What can hang from each mark
Z: B G N
G: E Z
N: A Z
S: D
E: S
B: A D
Y: Z
D: S
A: G Y

Every row comes from one small tree of marks. Brackets hold a mark, then the marks that hang from it, in alphabetical order. Every link used is in the known rows. Which tree was each row made from?
Known rows
{D S}: [-5, -17, -4, -2, -8, 0, 8, 9, 4, 0, 18, -9, -13, -6, -12, -17, 14, -3, -8, -15, -15, -18]
{Y {Z B}}: [26, 28, -12, -25, -23, -11, -7, 3, 1, -13, -41, 13, -19, -3, 3, 8, -28, -12, -26, 15, -13, 9]
{N A}: [-17, 14, 12, -19, 9, 4, -11, -5, -7, -4, 1, 28, 13, 14, -1, 1, 10, -13, 5, -4, 13, 13]
{B {A {Y {Z N}}}}: [14, 54, -31, -56, 3, -36, -7, 8, -31, -63, -27, -9, -3, 5, 4, 19, -24, -28, -20, -25, 11, 27]
{B A {D S}}: [-21, -3, -18, 1, 2, -13, -17, 21, -16, -46, 38, -12, 6, -48, -7, -13, 50, -21, -38, -10, -25, -8]
{N {A G Y} Z}: [-14, 37, 2, -45, 15, -17, 1, -12, -30, -16, -40, 39, 17, 48, -35, 33, -17, -29, -8, -18, 39, 24]
{Y {Z G N}}: [0, 39, 10, -30, -12, -15, -20, 24, -17, -36, -33, -9, -18, -3, -4, 2, -53, -33, -12, -5, 23, 9]
{N Z}: [0, 24, -5, -18, 10, -7, -21, 2, 2, 14, -6, 18, -4, 29, -4, 0, -4, -18, -3, 11, 1, 3]
{Y {Z {G E}}}: [-12, 22, 6, 11, -6, -22, 5, -5, -5, -15, -17, -7, -25, -29, -37, 6, -47, -9, -16, 2, 23, -9]
{N A {Z B G}}: [-2, 55, 17, -33, 2, 5, -44, 0, -8, -9, -36, 57, 8, 35, -12, 7, -22, -54, -15, 29, 13, 7]
{G {E {S D}} Z}: [6, 0, 17, 27, 26, -12, 34, -20, 40, 33, 35, -33, -10, -21, -15, -26, -9, 37, -8, -15, -12, -33]
{Y {Z B {N A}}}: [6, 60, 0, -64, -16, -5, -26, 8, -13, -24, -44, 33, -10, 19, 14, 1, -27, -41, -15, -6, 1, 22]
{Y {Z G}}: [4, 21, 8, -10, -10, -17, -11, 14, -12, -29, -33, 0, -14, -10, -17, 9, -41, -17, -17, 11, 21, 9]
{G E {Z {N A}}}: [-14, 39, 19, -30, 27, -11, 7, -13, 9, 15, 2, 20, -17, 11, -20, -20, -21, -28, 7, -37, 14, -8]
{B {A G}}: [0, -8, 8, 17, 9, -14, 9, 9, -25, -37, -24, -1, 23, -24, -13, 6, 2, -3, -26, -24, 17, 35]
{Y Z}: [8, 17, -8, -20, -8, -18, -1, 7, -4, -11, -20, 1, -16, -3, -4, 5, -21, -2, -13, 1, 4, 13]
{G E Z}: [7, 6, 7, 9, 18, -16, 27, -18, 24, 28, 5, -1, -26, -13, -33, -11, -22, 0, -5, -18, 2, -20]
{A {Y {Z G}}}: [10, 33, -10, -31, -10, -27, 3, 0, -21, -43, -38, -5, -14, 3, -28, 32, -52, -21, -13, 4, 28, 5]
{Y {Z {B D} G}}: [3, 42, -6, -14, -28, -10, -31, 13, -14, -48, -39, 8, -15, -38, -12, 17, -32, -38, -46, 33, -4, -3]
{E S}: [12, -8, 3, 10, 10, 3, 4, -8, 17, 9, 15, -10, 6, -7, 5, -17, 3, 17, -3, -13, -21, -10]
{A Y}: [6, 13, -18, -19, 0, -10, 14, -15, -11, -17, -8, -4, 1, 13, -12, 23, -11, -3, 2, -7, 7, -7]
{G {E S} {Z N}}: [14, 16, 12, 0, 28, -13, 22, -17, 33, 26, 16, -19, -23, -14, -14, -35, -29, 2, -2, -47, -20, -32]
{B {A {G Z}} {D S}}: [-3, -14, 3, 2, 17, -28, 12, 24, -14, -40, 1, -9, -2, -51, -37, -14, 18, -26, -55, -37, -8, 5]
{A {G {E {S D}}}}: [-18, -17, 20, 51, 5, -5, 40, -15, 10, 8, 13, -41, 16, -35, -21, -9, -7, 48, -16, -26, 9, -15]
{B A}: [4, 6, -6, 4, 12, -10, -9, 6, -10, -29, 7, 2, 16, -14, 7, -2, 18, -7, -15, -3, -2, 20]

Which tree is each row?
[-14, 54, 5, -49, 17, -12, -25, -9, -23, -24, -23, 40, 12, 48, -31, 26, -25, -48, 2, 10, 37, 6]
{N {A Y} {Z G}}
[24, 26, -1, -35, 23, -34, 25, 6, -26, -45, -44, -7, 5, 1, -23, 12, -36, -29, -24, -54, 24, 28]
{B {A {G {Z N}} Y}}
[-15, 35, 17, -48, -3, -16, -4, 15, -32, -31, -49, 18, 1, 13, -10, 7, -35, -26, -14, -36, 36, 41]
{Y {Z {N {A G}}}}
[24, 17, 3, 5, 5, -9, 23, -22, 29, 25, -17, 11, -29, -15, -25, -10, -28, -9, -18, -4, -18, -25]
{G E {Z B}}
[12, 22, -7, 14, -10, -29, 18, -5, -15, -39, -52, 5, -6, -44, -28, 11, -29, -9, -52, -19, 6, 27]
{Y {Z {B {A {G E}}}}}
[-15, -11, 15, 54, 18, -16, 31, -9, -1, -18, 19, -40, 31, -48, -15, -10, 11, 41, -29, -31, 9, 4]
{B {A {G {E {S D}}}}}
[6, 27, -7, 5, 2, -12, 7, -19, 21, 7, -4, 7, -25, -43, -27, -3, -10, -20, -34, 7, -26, -34]
{G E {Z {B D}}}
[21, 46, -11, -44, -25, -8, -15, 12, -5, -21, -46, 6, -23, 5, 16, 1, -39, -28, -23, -2, -11, 10]
{Y {Z B N}}
[-23, -16, -7, 15, 0, -17, 1, 25, -29, -56, 8, -14, 13, -56, -26, -5, 35, -18, -49, -28, -7, 8]
{B {A G} {D S}}
[30, 60, -29, -63, -25, -19, -1, -2, -14, -37, -55, 3, -22, 16, 4, 24, -49, -31, -20, -8, -5, 2]
{A {Y {Z B N}}}
[6, 23, 3, -17, 14, -28, 49, -19, -8, -6, -37, -14, -20, -3, -49, 12, -57, -14, -10, -59, 27, -12]
{A {G E {Z N}} Y}
[32, 41, -30, -45, -25, -21, 8, -12, -10, -28, -50, 9, -18, 9, -9, 30, -38, -15, -25, 9, -7, 4]
{A {Y {Z B}}}
[26, 0, 2, -19, 13, -25, 44, -11, -11, -9, -45, -1, -5, 9, -42, 20, -41, -6, -16, -35, 24, 8]
{A {G Z} Y}
[33, 29, 7, -3, 11, -6, 17, -22, 39, 24, -5, -8, -27, -16, -8, -33, -36, -9, -16, -33, -36, -36]
{G {E S} {Z B N}}
[2, 50, -23, -20, 6, -12, -49, 8, -10, -37, -9, 27, 11, -15, 8, 7, 24, -45, -49, 29, -26, 11]
{N {Z {B A D}}}
[5, 52, -9, -50, -12, -25, -6, 10, -28, -50, -42, -12, -17, 11, -16, 24, -63, -36, -10, -12, 29, 5]
{A {Y {Z G N}}}
[-5, 47, 2, -49, -1, -23, -8, -5, -29, -47, -37, 24, -1, 19, -31, 32, -41, -32, -8, 0, 40, 18]
{N {A {Y {Z G}}}}
[3, 50, -2, 13, 11, -14, -27, -7, -1, -22, -19, 25, 1, -15, -24, 0, -20, -42, -34, 20, 1, -2]
{N {Z {B A} {G E}}}
[-34, 53, 8, -28, 8, -8, 1, -20, -23, -33, -8, 9, 1, 9, -34, 16, -35, -37, 11, -27, 39, -16]
{Z {G E} {N {A Y}}}
[-19, 49, 11, -49, 4, -4, -15, -3, -32, -44, -21, 14, 13, 26, -14, 21, -32, -45, 10, -17, 38, 3]
{Z G {N {A Y}}}
[18, -3, 11, 21, 28, -15, 32, -25, 40, 35, 20, -11, -20, -22, -27, -29, -18, 18, -8, -30, -21, -32]
{G {E S} Z}
[-24, 18, 25, -26, 5, 3, -3, 9, -28, -21, -30, 18, 16, 14, -7, 2, -16, -24, -2, -39, 31, 28]
{Z {N {A G}}}
[-25, 38, -5, -45, -19, 10, -33, 15, -12, -35, 8, 18, -4, -11, 5, -14, 24, -52, -27, -13, -27, -19]
{Z {B {D S}} {N A}}
[21, 37, 3, -14, 3, -8, 13, -12, 23, 17, -21, 4, -32, -9, -12, -16, -41, -25, -13, -21, -15, -26]
{G E {Z B N}}
